Each row comes from the steps of one path. Every step used is in the known rows, and no mark comes twice. Write the path behind each row, first mark first.
Known rows
Y N A B: [-16.5  -3.5  -6.0  25.7  15.9  15.2 -32.0   4.7 -42.3 -25.5 -25.1  37.2
  -4.0   0.6  10.0  26.7  -4.5 -25.4 -22.7]
W N Y: [ -3.6  -4.4 -28.8   7.7 -12.1   8.1   1.6 -10.3  14.2  12.6  21.4 -17.8
  23.0   8.1 -47.5  26.8 -11.2  31.3 -20.3]
S Y N A: [ -2.0  -2.7  -9.3  10.9  12.7  38.9   1.9   6.8   6.2 -23.2  14.8   9.1
  -3.5  27.7  12.8  22.4  -9.7  10.4 -15.3]
N Y S W: [ 27.5   5.7  21.1  -2.8  -8.7   4.5  -0.8   2.0  16.2 -10.9  43.6  38.8
  11.7  -4.3  -3.1 -26.7  12.6 -16.5  32.5]
S W: [-10.5  -6.7  19.0 -19.4   8.7 -27.8 -20.8  21.2 -17.3  -2.8  16.0  17.8
 -12.0 -26.8  14.2 -45.1  31.3 -36.7   7.7]
N Y S W U: [ 10.5  24.4  17.7 -20.6   4.8   9.9  -9.8 -23.9   2.5  18.0  34.9   2.9
 -31.8 -15.1  -5.5  16.7  22.7 -15.3  29.1]
W U: [-22.2   9.9  -4.1 -35.5   7.4   4.5 -19.1 -22.2 -16.7  26.1   7.5 -36.2
 -54.4 -13.9 -15.0  15.6  21.6  -8.5   4.2]
A B: [-22.8 -12.1  -5.0   6.2   2.8 -16.1 -31.0   3.9 -47.2  -7.6 -32.6  15.4
  -9.2 -12.7   1.6  -7.1   1.9 -29.0  -4.3]
B A N Y S W U: [ 11.7  17.7  13.4  -6.9  20.6 -13.1  -7.7 -34.3  -4.6  16.5  13.1  12.0
 -29.5  -1.1   1.8  27.6  14.3 -20.7  30.1]
A N: [  0.7 -37.9 -24.2  -5.8  26.8 -36.9 -13.2   7.0  -8.7   1.2  -8.2   0.8
  -0.9  18.0  -2.1 -25.6  -2.3 -13.2   2.4]
A N Y S W U: [ 17.2  16.9  12.7 -16.2  14.8  -2.6 -10.3 -23.2   2.6  18.4  30.3   8.4
 -25.6  -8.6  -2.9  17.9  18.8 -17.7  30.2]
N Y S: [ 34.3   3.2  -8.2   3.4 -29.3  45.2  15.5 -22.2  36.9 -11.0  44.3  15.9
  15.1  30.6 -38.8  -2.4 -18.6  22.9  34.9]
Y N: [-12.0 -18.3   3.7  22.0  13.7  24.0   5.0   7.1  -6.4 -17.1  56.2  10.4
 -19.1   2.3 -16.1  -5.6   2.8  21.0 -14.2]
B A S W N Y: [ -3.3   2.7 -12.1  21.2  -1.0 -20.8   4.4  -8.9  21.7  13.7  -5.2   0.6
  15.5  -4.0 -20.2  25.8  -2.1  14.0 -13.5]
Y S W N: [ 10.7  11.6  29.5 -22.4 -22.1  -7.8  14.2  20.2 -35.4   9.9   9.6 -12.6
  37.9 -26.8  -5.2 -31.6  -8.5  -1.6  -1.9]
W N A B: [-18.9   3.6  -7.4   1.9  -1.2  -0.7 -32.0   8.8 -58.5  -7.4 -57.1  10.0
  15.7  -9.9   6.9  22.9 -11.5 -27.9 -29.2]
U W N: [-29.3  -5.5  -6.3 -26.0 -29.3  -0.9  25.9   9.3 -41.7  11.5 -10.1 -85.0
   8.0 -23.9 -13.8  -5.7   6.2  41.4 -41.3]
B A S: [-27.2  -5.0  -3.0   8.2   4.6 -39.1   2.0 -11.4  26.9  10.9 -75.6 -13.2
 -44.3  -5.7  22.8 -17.8   7.0  -9.9   7.9]

Write each row's path
[  2.2   2.8 -12.6  11.8  -5.8 -10.3   1.0   0.2  28.5  17.2  12.1  -2.4
  20.3 -10.4 -23.8  14.7   1.5  17.3 -14.1]	A S W N Y
[  1.9  -0.4 -14.6   9.0  -5.4  -4.7  -1.7  -1.3  11.0  11.6  26.7  -1.4
  25.1  -3.4 -34.0  18.4  -0.1  15.7 -17.3]	S W N Y
[  0.2   4.2  -5.2  -8.4 -12.4  -7.3  36.9  11.2  37.9   8.7 -45.3 -55.7
  -1.8   8.6  45.1  -7.4 -10.1  32.1   5.8]	U W N A S Y
[ -4.4   6.9  19.3 -13.4  10.6 -26.5 -20.9  25.7  19.4   1.6 -28.4  21.2
 -20.8 -30.7  42.1 -35.4  32.2 -42.0   5.5]	N A S W
[-10.6 -39.5 -23.2  13.3  36.9 -58.0  -7.9 -16.3 -22.5  -3.5 -44.6   7.5
  -9.7  31.0   4.0  -3.2 -11.1 -20.4   2.9]	B A N
[ -8.2   8.6  24.3 -20.3  -9.7 -33.6   5.8  29.4 -19.1  23.3 -21.8 -22.5
  16.7 -43.0  11.9 -33.3   5.6  -4.6 -16.6]	A S W N
[ -9.7  -3.5  -3.6  28.9  15.0  11.7 -20.6   5.9 -34.2 -24.2 -25.4  30.4
   3.0   8.3  20.2  28.1 -11.3 -17.3 -13.9]	S Y N A B
[ 29.0  -2.3  16.5  13.3   8.3 -17.9   1.8  -7.8  10.9 -13.4  21.9  47.6
  14.5   9.3   4.7 -14.4   4.3 -21.6  34.2]	B A N Y S W
[  2.8 -11.4  10.7  33.4  13.0  10.3  33.9  12.8  34.1  -8.4  35.1  -1.0
 -14.9  10.7  20.6  -8.4  -9.5  38.5   8.1]	A S Y N
[  4.1  17.0   7.6 -24.2 -12.0  21.5  -7.2  14.3 -24.5  -4.0 -18.0   0.5
  26.9  -4.2   5.4   1.8  -6.4 -15.7 -19.2]	Y S W N A
[ 34.3   9.9  -2.7   1.5 -35.7  42.9  24.4 -17.5  24.1  -1.1  38.9   1.3
  34.9  22.9 -43.1   3.9 -29.3  32.9  22.1]	W N Y S
[ 28.8   9.2  -5.6   2.1 -41.2  45.5  35.2 -19.1  21.9  -5.0  37.3 -18.3
  28.3  21.3 -37.9   9.0 -19.7  46.6  16.4]	U W N Y S
[  5.3   0.8  -6.3  -7.6  -1.6  -8.9  19.8  10.0  50.7   7.0 -39.8 -24.9
  -9.3  16.4  44.3 -15.8 -11.4  12.9  21.8]	N A S Y
[-23.5   5.9 -18.2 -27.3 -17.1  24.7   0.4   8.3 -28.7  -3.8 -32.0 -50.4
   6.8  -1.5  -0.1  20.6   2.7  12.8 -46.5]	U W N A
[-11.6  -3.4 -10.4   6.8  11.7  42.2 -14.9   4.9  -4.8 -23.1  15.6  16.7
 -12.1  15.9  -1.5  20.5   1.4  -0.8 -27.7]	Y N A
[ -2.9 -12.7  10.4  44.4  18.7  -0.3  35.8   2.5  27.6 -10.7  17.6   2.0
 -18.7  14.9  24.4   2.2 -14.2  35.9   7.8]	B A S Y N
[ 44.6  -7.5 -13.6  11.1 -13.6  27.2  15.8 -21.1  38.0 -11.5  39.0  23.8
  24.6  39.7 -31.8  -1.0 -24.9  18.8  37.4]	A N Y S
[-15.3   0.2  24.9   1.3  15.6 -53.7  -9.1   9.5   9.4   4.5 -41.4  19.4
 -29.7 -29.4  40.0 -36.4  30.2 -39.0  13.1]	B A S W
[-10.0  11.6   0.2 -25.6  -3.9   7.3 -18.9  18.3 -29.8  -0.8 -26.1  -6.0
  18.5  -9.7   7.3   4.5   1.0 -20.3 -32.6]	S W N A
